Each row was made from one path, in order. Every step used is in the known rows, and no mark comes twice. Write each row's path.
Known rows
c v: [ 1.02  0.44 -1.71 -1.69  1.11  0.76  1.71 -1.65  1.05  5.74  1.61 -0.43
 -2.06  3.43 -2.27  1.89 -0.69 -2.95 -2.05 -2.91  2.31  1.27 -0.13 -0.35
 -3.80  0.23  0.17 -0.95 -4.36]
w u r t y c: [ 3.11  3.69 -1.33  0.32 -3.64  0.89  4.21 -2.71  3.09 -1.62  2.90 -0.57
 -2.04  0.98  1.13  1.90  0.58  0.82 -1.68 -0.12  1.37 -2.94  0.12 -1.65
 -4.88  0.68 -2.38 -2.25  5.71]
t y: [ 2.36  2.00 -2.48 -3.64 -0.24  1.31  0.86 -2.16  1.79  3.43  2.21 -0.29
 -1.22  3.80 -1.28  0.30 -1.01 -0.78 -1.15 -2.89  2.32 -0.19 -0.25 -0.14
 -4.44  0.16 -1.10 -1.96  0.71]
u r t y c v: [ 3.09  3.28 -1.99  1.05 -1.06  0.17  2.08 -2.53  0.70  0.30  2.03 -1.07
 -1.89  0.62  0.06  3.28 -0.36 -0.35 -1.51 -2.48  1.24  0.69  1.14 -2.12
 -3.96  0.40 -2.69 -2.40  1.90]
b t: [ 0.66  1.42 -2.59 -2.32 -0.58  1.49  1.29 -1.48  2.23  5.08  2.76 -0.74
 -1.22  1.34 -0.74 -0.09 -1.74 -1.24 -4.48 -1.95  1.61  0.05 -0.39  0.29
 -4.77  0.83 -0.33 -0.73 -1.78]
u v: [ 1.30  1.24 -1.24 -1.71  0.95  1.58  1.88 -0.75  4.07  4.64  1.68 -1.15
 -1.40  3.69 -1.84  1.84  1.16 -2.27 -1.94 -0.78  2.98  0.73 -0.69 -0.56
 -3.54  1.05 -0.23 -1.05 -1.90]
r t y: [ 2.04  3.24 -3.04 -2.65 -0.54  1.91  1.74 -2.67  2.94  1.82  2.97 -0.60
 -0.51  3.09 -2.62  0.52 -1.60 -0.32 -1.20 -2.30  1.53  0.39  0.42 -0.64
 -3.99 -0.43 -1.53 -1.75  3.19]
c r t: [ 0.83  2.43 -1.96  0.55 -0.87  1.86  2.58 -2.29  3.99  1.58  3.45 -1.61
 -1.48  1.87 -0.39  0.06  0.05 -2.14 -0.47 -0.71  1.77  1.63  0.29 -0.87
 -5.40  0.75 -2.01 -1.73  0.13]
c r: [ 1.25  0.98 -1.49 -0.20 -0.39  1.06  1.72 -1.83  2.75  3.07  2.64 -1.45
 -1.98  2.62  1.03 -0.16  0.52 -2.53 -0.52 -1.43  2.54  1.12 -0.40 -0.45
 -6.03  1.22 -1.49 -1.98 -2.24]
c r t y u v: [ 1.63  3.09 -1.27  0.83  0.41  2.51  3.93 -1.08  6.58 -1.49  2.69 -0.73
 -1.04  3.31 -1.29  1.77  2.33 -0.66 -0.97  0.57  2.48 -0.61  0.11 -1.70
 -2.92  1.52 -2.64 -3.60  4.55]
c v h: [ 1.42  0.50 -1.39 -2.69  2.28  1.02  1.89 -1.22  1.35  5.91  1.53 -1.66
 -2.34  3.51 -1.76  2.31 -2.15 -3.17  0.77 -2.39  2.71  4.19  0.01  0.19
 -3.84  0.57  0.72  0.12 -2.06]
w u r t: [ 1.53  3.12 -0.89 -1.39 -2.34  1.83  5.79 -2.86  3.50  1.39  2.92 -0.90
 -1.63  1.46  0.26  0.93 -0.51 -0.77 -2.12  0.17  1.42 -3.57 -0.12 -1.24
 -5.85  0.49 -0.79 -0.69  1.18]
t y c w u v: [ 2.65  0.20 -0.87  1.18 -2.10  1.23  1.99 -0.63  3.59  0.95  2.54  1.76
 -4.60  3.45 -0.39  3.35  4.13 -0.12 -1.46  0.45  2.71 -2.78 -1.38 -1.56
 -2.03  1.70 -0.49 -2.56  5.44]
b t y c r: [ 1.82  1.91 -2.54  1.63 -2.00  0.91  0.11 -1.48  2.50  0.26  3.47 -0.95
 -2.34 -0.37  2.55  0.53  0.24 -0.13 -3.16 -1.38  1.60  2.01  0.09 -0.48
 -5.17  1.96 -3.20 -3.52  2.44]
b t y c w u v: [ 1.85  0.29 -1.56  1.26 -2.35  2.03  1.88 -0.50  3.76  0.81  3.25  1.97
 -4.25  1.18  0.13  3.02  2.66  0.98 -4.25  0.78  1.92 -2.72 -1.16 -1.38
 -2.21  2.19 -0.50 -2.77  5.53]
u r: [ 2.30  2.21 -1.43 -2.71 -0.75  0.48  2.46 -2.20  0.90  4.31  1.74 -1.64
 -1.29  2.21  1.20  0.46 -0.61 -1.58 -1.60 -2.04  2.26 -1.61 -0.17 -0.84
 -5.85  0.74 -1.09 -1.31 -2.68]
c w: [ 1.84  0.06 -2.00 -1.44 -0.84  0.74  0.56 -1.61  0.58  5.90  2.41  0.89
 -3.23  4.14 -1.27  0.58  1.00 -2.12 -0.46 -2.49  2.42 -1.63 -0.89 -0.62
 -3.41  0.58  0.13 -0.98 -0.73]
c y u r: [ 1.65  1.81 -0.76 -1.74 -1.12  0.58  3.86 -2.10  1.86  2.60  1.83 -2.53
 -1.86  3.24 -0.31 -0.20  0.42 -1.23 -1.04 -1.16  2.90 -4.45 -0.37 -1.14
 -3.87  0.60 -1.83 -2.06  0.68]
c w u y: [ 2.13 -0.41 -0.55  0.11 -1.38  1.22  3.05 -2.54  3.50  4.28  2.40  1.49
 -4.08  2.93 -0.67  0.55  0.66 -0.88 -2.42 -0.04  2.73 -4.36 -1.83 -1.83
 -3.26  0.84  1.51 -1.38  2.79]
y t: [ 1.99  1.50 -1.41 -3.49  0.32  0.45  2.67 -1.66  0.26  4.62  2.12 -1.08
 -1.77  3.60 -2.48  0.63 -0.47 -1.90 -2.23 -1.59  1.56 -1.66  0.01  0.12
 -4.15  0.16 -0.13 -0.62 -0.52]
c w u v h: [ 1.39 -0.34 -0.13 -1.58  0.37  2.54  3.82 -0.48  4.75  3.90  2.36  0.31
 -4.43  3.99 -0.85  2.85  1.23 -1.64  1.36  1.48  3.21 -0.55 -1.38 -0.89
 -2.76  1.84  1.66 -0.24  3.19]

Which path is each row?
[ 3.46  3.19 -1.67 -0.19 -0.05  0.53  2.43 -2.09  1.01  0.71  1.87 -2.40
 -2.16  0.66  0.50  3.70 -1.79 -0.48  1.28 -1.76  1.58  3.67  1.29 -1.60
 -3.61  0.64 -2.22 -1.51  4.18] : u r t y c v h
[ 2.34  3.08 -1.13 -1.19 -1.20  0.63  4.68 -1.89  2.67  1.96  1.90 -1.33
 -0.57  2.96 -0.68  0.67  0.92 -1.26 -2.00 -1.07  1.80 -3.70  0.10 -1.40
 -3.53  0.77 -1.62 -1.00  1.20] : y u r t
[ 2.66  1.44 -1.87  1.31 -3.76  1.17  2.23 -2.12  2.84  0.09  3.51  1.64
 -3.92  2.97 -1.35  1.99  2.37  0.15 -0.74 -0.65  1.54 -3.03 -0.55 -1.55
 -2.42  0.63 -1.07 -2.17  7.72] : r t y c w u
[ 2.63  1.66 -0.75  2.36 -4.32  0.40  3.89 -2.11  1.94  1.13  3.13  0.34
 -4.04  1.34  1.34  2.13  2.83 -0.68 -0.84  0.27  1.34 -4.48 -0.46 -2.31
 -3.79  1.32 -1.21 -1.32  3.90] : y c w u r t
[ 2.85  4.36 -2.44 -2.62 -1.14  1.72  2.86 -3.22  1.87  0.78  2.51 -1.36
 -0.48  1.67 -0.12  0.77 -1.91  0.43 -0.97 -1.91  1.40 -1.29  0.78 -1.48
 -5.33  0.02 -2.34 -2.14  2.60] : u r t y
[ 2.49 -0.51  0.21  1.62  0.20  0.04  3.42 -1.57  3.74  3.56  1.53 -1.11
 -3.81  1.48 -0.11  3.29 -0.61 -2.05 -1.02  0.45  3.04  2.35 -1.04 -1.28
 -2.77  1.36  0.91 -0.61  3.09] : w u y c v h
[ 1.93  2.92 -1.86 -0.03 -0.75  1.74  3.56 -1.98  4.47 -0.94  3.14 -0.50
 -1.08  3.36 -0.99  0.09  1.17 -0.94 -0.59 -0.90  2.04 -1.33  0.25 -1.06
 -3.66  0.92 -2.77 -3.16  4.48] : c r t y u
[ 2.26  0.34  0.24  4.15 -2.39  0.15  3.28 -2.17  5.09  0.94  2.61 -0.82
 -3.71  0.59  2.56  0.66  2.01 -1.50 -2.30  1.25  2.94 -0.67 -1.41 -1.83
 -4.87  2.07 -1.26 -2.65  3.08] : w u y c r
[ 2.35  2.08 -1.02  4.71 -1.74  0.16  1.51 -2.64  4.77  0.61  2.81 -2.13
 -2.17  0.07  0.93  0.81  1.06 -1.41 -1.59 -0.03  2.18  2.29 -0.20 -2.41
 -3.86  1.34 -2.46 -2.49  3.80] : u y c r t
[ 2.51  1.53 -1.83 -3.07 -0.18  0.66  2.28 -1.26  2.53  2.97  1.72  0.11
 -0.91  5.20 -1.96  0.20  0.93 -1.03 -1.89 -2.30  2.72 -2.81 -0.59 -0.25
 -2.72  0.49 -1.02 -2.29  2.28] : t y u
[ 3.00  0.76 -1.03  1.58 -1.14 -0.90  0.34 -1.89  2.85  4.53  1.45 -1.44
 -2.00  2.01 -0.01  0.82  0.64 -1.60 -2.61 -1.56  2.91  0.59 -1.09 -1.46
 -2.90  0.90 -0.85 -1.58  1.59] : u y c
[ 1.98  2.97 -1.02 -0.31  1.53  2.66  4.22 -0.67  7.10 -1.53  2.66 -1.76
 -1.41  3.34 -0.82  2.14  0.83 -0.98  1.82  1.37  2.85  2.55  0.28 -1.12
 -2.62  1.88 -2.12 -2.56  6.88] : c r t y u v h
[ 2.96  2.95 -0.89  0.08 -1.16  1.14  4.84 -2.27  2.69 -0.80  2.40 -1.31
 -3.28  0.66  0.75  3.98 -1.27 -0.04  0.50 -0.14  1.56  1.13  0.74 -1.52
 -4.10  0.94 -1.41 -1.47  5.84] : w u r t y c v h
[ 1.56  2.29 -1.64  3.24 -2.40  0.43  1.49 -1.80  3.31  0.57  3.25 -1.98
 -2.25  1.38  0.69  1.03  2.00 -2.34 -0.47 -0.64  1.83  2.74  0.19 -1.26
 -4.39  1.32 -2.83 -1.92  1.66] : y c r t
[ 1.99  1.74 -0.17  4.86 -2.97  0.98  4.11 -2.74  6.30 -0.89  3.32 -1.09
 -2.99 -0.11  1.38  0.93  1.53 -1.06 -2.01  1.71  2.13 -0.21 -0.69 -2.34
 -4.30  1.65 -1.72 -2.26  5.37] : w u y c r t
[ 2.70  2.83 -1.74 -1.52 -2.78  2.23  4.38 -3.14  2.06  0.09  3.35  1.40
 -3.12  2.13  0.27  1.29 -0.08  1.12 -0.63 -0.43  1.22 -5.56 -0.06 -2.13
 -4.54  0.44 -0.95 -2.27  5.28] : c w u r t y
[ 3.08  1.66 -2.17 -0.70 -1.56 -0.24 -0.18 -1.57  1.36  2.51  2.06 -0.68
 -1.90  3.14 -0.27  1.13  0.96 -0.87 -1.18 -2.83  2.39  0.83 -0.43 -0.48
 -3.57  0.58 -2.07 -2.42  2.63] : t y c
[ 2.24  3.01 -2.14 -2.26 -0.70  1.41  3.17 -1.76  3.82  1.13  2.45 -0.05
 -0.32  4.44 -3.34  0.50  0.24 -0.61 -1.54 -2.07  1.96 -2.21 -0.07 -0.73
 -2.40  0.08 -1.49 -1.97  4.89] : r t y u
[ 2.77  2.95 -2.64  0.09 -1.99  0.48  0.65 -2.08  2.71  1.11  2.77 -0.83
 -1.21  2.60 -1.72  1.40  0.46 -0.54 -0.79 -2.23  1.64  1.52  0.27 -0.91
 -3.02  0.17 -2.53 -2.02  4.89] : r t y c
[ 3.43 -0.34 -1.22  2.53 -1.79 -0.93 -0.63 -1.77  1.60  4.81  1.79  0.32
 -3.84  2.43  0.12  1.30  1.92 -1.46 -1.78 -1.66  2.83 -1.20 -1.37 -2.11
 -1.93  1.15 -0.35 -1.66  2.84] : u y c w
[ 2.63 -0.06 -0.88  2.38  0.23 -0.88  0.72 -1.89  1.96  4.64  1.08 -0.95
 -2.62  1.55 -0.88  2.53  0.41 -2.11 -3.21 -2.27  2.76  1.95 -0.58 -1.75
 -2.38  0.78 -0.38 -1.64 -0.76] : u y c v
[ 2.90  0.21 -1.55  0.38 -3.30  0.44  1.42 -1.52  1.49  1.58  2.90  1.93
 -4.54  3.56 -0.07  1.67  2.90 -0.36 -1.00 -1.01  2.36 -3.69 -1.24 -1.10
 -2.91  1.07 -0.63 -2.33  5.46] : t y c w u
[ 3.77  1.26 -1.09  0.25 -3.69  0.13  2.86 -2.06  0.69  0.60  2.58  1.21
 -4.58  2.03  2.68  1.98  2.43  0.51 -1.09 -0.75  2.02 -5.25 -0.85 -1.93
 -4.23  1.37 -1.30 -2.71  4.69] : t y c w u r
[ 2.67  2.93 -1.25  1.26 -2.24  0.92  4.57 -2.72  2.21 -1.06  2.55 -0.04
 -2.77  0.67  0.40  3.59  0.42  0.07 -2.32 -0.95  1.19 -1.95  0.68 -2.03
 -4.30  0.59 -1.92 -2.40  3.50] : w u r t y c v
[ 2.75  1.37 -0.86 -2.26  0.75  0.17  2.70 -2.51  1.23  4.59  1.67 -1.19
 -1.84  2.49 -2.16  0.39 -1.39 -0.96 -3.55 -1.04  1.94 -1.92 -0.43 -1.00
 -3.61  0.23  0.27 -1.23  1.53] : u y t
[ 2.63  0.35 -0.13  1.84 -2.32 -0.11  2.93 -2.14  4.26  2.97  2.02 -0.38
 -2.87  1.81  0.31  1.06  1.36 -1.14 -3.49  0.22  2.80 -1.79 -1.66 -1.35
 -3.42  1.16 -0.02 -1.55  3.01] : w u y c
